Each row was made from one path, in order. Every step used is in the known rows, and no mark comes twice. Write each row's path.
Known rows
Q G L: [-2.75 -1.69  0.20 -1.20 -0.84  2.16  2.74 -2.98 -0.12  0.77  2.90  0.97
 -4.15  3.09  1.89 -6.07 -1.62 -0.64]
C L H Q G: [-0.48  1.19 -1.59  5.52 -1.79  2.37  4.42 -2.66  1.57  2.78  4.15 -1.21
 -1.34  3.00  1.14 -6.45  2.01 -0.13]
G L H: [-0.46  1.58 -0.55  0.64 -2.14  2.74  1.50 -2.03  1.44  1.97  1.21  0.05
 -4.34  1.75  2.12 -3.71 -2.60  0.28]
G L C: [-2.26  0.91 -0.38 -0.39 -3.02  2.45  0.51 -2.64  3.37  1.26  0.76  1.60
 -6.74  1.31  2.12 -5.63 -2.17 -0.71]
Z H L: [-0.71 -2.27 -1.75  3.29 -3.87  2.97  1.58  0.15 -6.02  4.56  1.43  2.44
 -3.39  3.59  2.28 -5.94  1.64 -1.41]
H L: [-0.91 -1.18 -1.31  0.82 -4.13  3.11  2.14 -1.08 -4.90  5.56  1.90  1.76
 -3.47  2.27  3.25 -6.47  1.63 -2.05]
G L H Q C: [ 0.82  2.46 -0.60  4.04 -1.71  2.33 -2.30 -3.80  4.53  4.02  1.36 -1.02
 -4.16  1.91  1.60 -3.29 -2.64 -1.27]
L H: [-0.06  1.33 -0.72  0.66 -3.65  2.70  3.29 -0.47  0.26  3.26  1.39  0.61
 -4.02  0.88  2.64 -3.21 -0.24 -0.10]
H L C: [-0.46  0.22 -1.09  1.62 -5.10  2.81  0.79 -2.25 -0.67  4.41  0.67  1.60
 -5.42  1.44  2.95 -7.12  0.89 -2.06]
Q G L H: [-0.77  0.33  0.16  0.77 -1.05  2.05  2.61 -3.58  2.49  0.26  2.19 -0.70
 -3.53  2.64  1.65 -4.90 -2.76  0.32]
N Q G L H: [ 0.43 -0.88 -0.10  1.01  0.20  2.01  3.35 -4.41  2.47 -0.65  2.33 -1.86
 -3.45  3.54  1.58 -6.66 -5.34 -1.23]
N L H Q: [ 2.91 -0.35 -0.80  2.83 -4.16  1.82  2.22 -0.79 -2.38  4.38  1.57 -0.50
 -2.62  1.97  0.52 -3.41 -1.44 -1.12]
Z H Q C L: [-2.60  1.20 -1.78  7.07 -1.46  2.66  0.17 -0.63  0.01  3.65  2.43  2.76
 -3.12  3.22  1.25 -4.89  1.55 -1.06]
Z H L C: [-0.34 -0.69 -1.60  3.95 -4.83  2.63  0.23 -0.95 -1.78  3.35  0.35  2.28
 -5.38  2.60  2.04 -6.43  1.03 -1.58]
H L C Z: [-2.08 -1.21 -0.60  1.55 -4.68  3.48  0.74 -0.88  1.16  4.05  0.26  2.66
 -5.73  1.12  1.87 -7.58 -0.17 -0.13]
Q C L H: [-2.12  5.25 -0.52  4.53 -1.45  2.88  1.83 -1.89  3.25  1.84  1.04  2.00
 -3.54  0.88  2.92 -3.90 -1.29  0.12]
Q C Z: [-3.77 -0.28  0.65  0.01 -1.85  3.05  0.89  0.20  2.42  3.37  0.61  4.29
 -5.24  0.36  2.20 -3.92 -1.66  0.28]
Z H Q C: [-0.74 -0.83 -1.26  4.64 -2.69  2.12 -0.91 -0.51 -0.17  4.80  1.87  2.18
 -4.12  2.75  1.53 -3.20  1.18 -2.00]
H Q C: [-0.65  0.32 -0.93  2.05 -3.06  2.23 -0.18 -1.62  0.33  5.82  2.14  1.48
 -4.24  1.58  2.40 -3.85  1.11 -2.66]

Which path is each row?
[-0.60 -2.18 -0.98  4.33 -2.33  1.51 -0.52 -3.45  3.29  0.89  2.63 -0.17
 -5.08  4.12 -0.12 -6.68 -0.47 -1.05] => Z H Q G L C
[-3.14 -1.60 -0.39  1.99 -3.89  2.89  1.60  1.54  2.50  1.59  0.17  4.03
 -6.54  1.13  0.64 -4.83 -0.62  1.45] => L C Z H
[-3.62 -0.43  0.21 -0.42 -2.81  3.19  0.49 -1.22  4.92  1.17  0.35  2.68
 -7.08  0.91  1.22 -6.18 -3.21  1.39] => G L C Z
[-1.09  3.95 -0.80  4.81 -0.19  2.92  2.84 -2.70  3.09  0.97  1.16  0.98
 -3.36  1.58  2.76 -5.72 -3.92 -1.32] => N Q C L H
[-0.42  2.50 -2.22  5.47 -2.65  3.11  3.16 -1.16  0.67  4.57  3.12 -0.54
 -1.92  2.04  1.66 -5.30  2.00 -0.04] => C L H Q
[-1.66 -3.91 -0.65  4.30 -3.29  2.17  1.40 -0.59  3.35  2.04  2.32  1.67
 -5.00  2.76 -0.69 -6.40  0.94  0.50] => L C Z H Q G
[-0.58 -3.98 -1.38  3.56 -2.45  1.74  2.47 -0.72 -2.36  3.29  3.73  0.60
 -2.95  4.08  0.59 -5.31  2.67 -1.42] => Z H Q G
[ 1.45 -0.97 -1.09  3.07 -2.86  1.81  3.09 -2.58  1.31  3.85  3.59 -1.83
 -2.32  2.43  1.22 -4.63  1.47 -1.10] => L H Q G
[-2.23 -2.70 -1.18  4.08 -2.94  2.87 -1.46 -0.47  4.01  2.56  1.15  1.68
 -5.96  2.79 -0.62 -5.85 -1.64  1.09] => G L C Z H Q
[ 0.94 -0.10  0.53  4.13 -2.71  2.12 -0.29 -0.69  2.24  3.96  0.06  1.34
 -3.81  1.09 -0.11 -2.66 -4.19  0.18] => N L H Q C Z
[-0.56 -2.77 -2.03  3.24 -3.56  2.45  1.51  0.77 -3.41  5.17  2.89  1.32
 -3.50  3.19  1.18 -4.17  2.79 -1.31] => Z H Q
[-2.56  2.31 -1.42  4.75 -1.82  2.80  0.88 -1.85  0.81  4.78  2.75  2.02
 -3.14  1.97  2.27 -5.56  1.67 -1.72] => H Q C L
[-0.21  0.78 -0.44  4.06 -2.51  2.87 -0.30 -0.88  5.11  5.10  1.08  0.78
 -4.17  0.76  1.14 -2.89 -1.38  0.16] => L H Q C Z
[-3.64 -1.27  0.18  2.44 -1.88  2.95  0.48  1.51  1.27  2.31  0.33  4.97
 -5.34  1.60  1.27 -3.17 -1.47  1.01] => Q C Z H
[-1.84  3.39 -1.41  3.30 -2.35  3.26  4.34 -0.61  0.38  2.21  2.01  1.18
 -2.83  1.21  2.49 -4.89  0.24  0.88] => C L H
[ 0.91  0.61 -1.57  2.79 -2.33  2.64  0.33 -2.48  1.72  4.28  2.38 -1.80
 -3.47  2.47  1.31 -4.06 -1.02 -0.54] => G L H Q
[-2.39 -2.79 -0.10  1.79 -1.79  2.40  0.18 -3.27  6.01  1.66  2.45  0.28
 -5.41  2.60 -0.36 -7.66 -1.65  0.26] => H Q G L C Z
[-2.77 -5.24 -0.70  3.14 -0.47  2.55  0.99 -0.77  1.03  1.97  3.17  1.15
 -3.43  4.63 -0.88 -6.23 -0.86  1.07] => C Z H Q G L
[-1.28 -2.54 -0.62  1.20 -1.21  2.02  1.42 -3.51  0.34  3.00  4.03 -0.72
 -3.33  3.83  1.01 -6.49  0.10 -1.62] => H Q G L
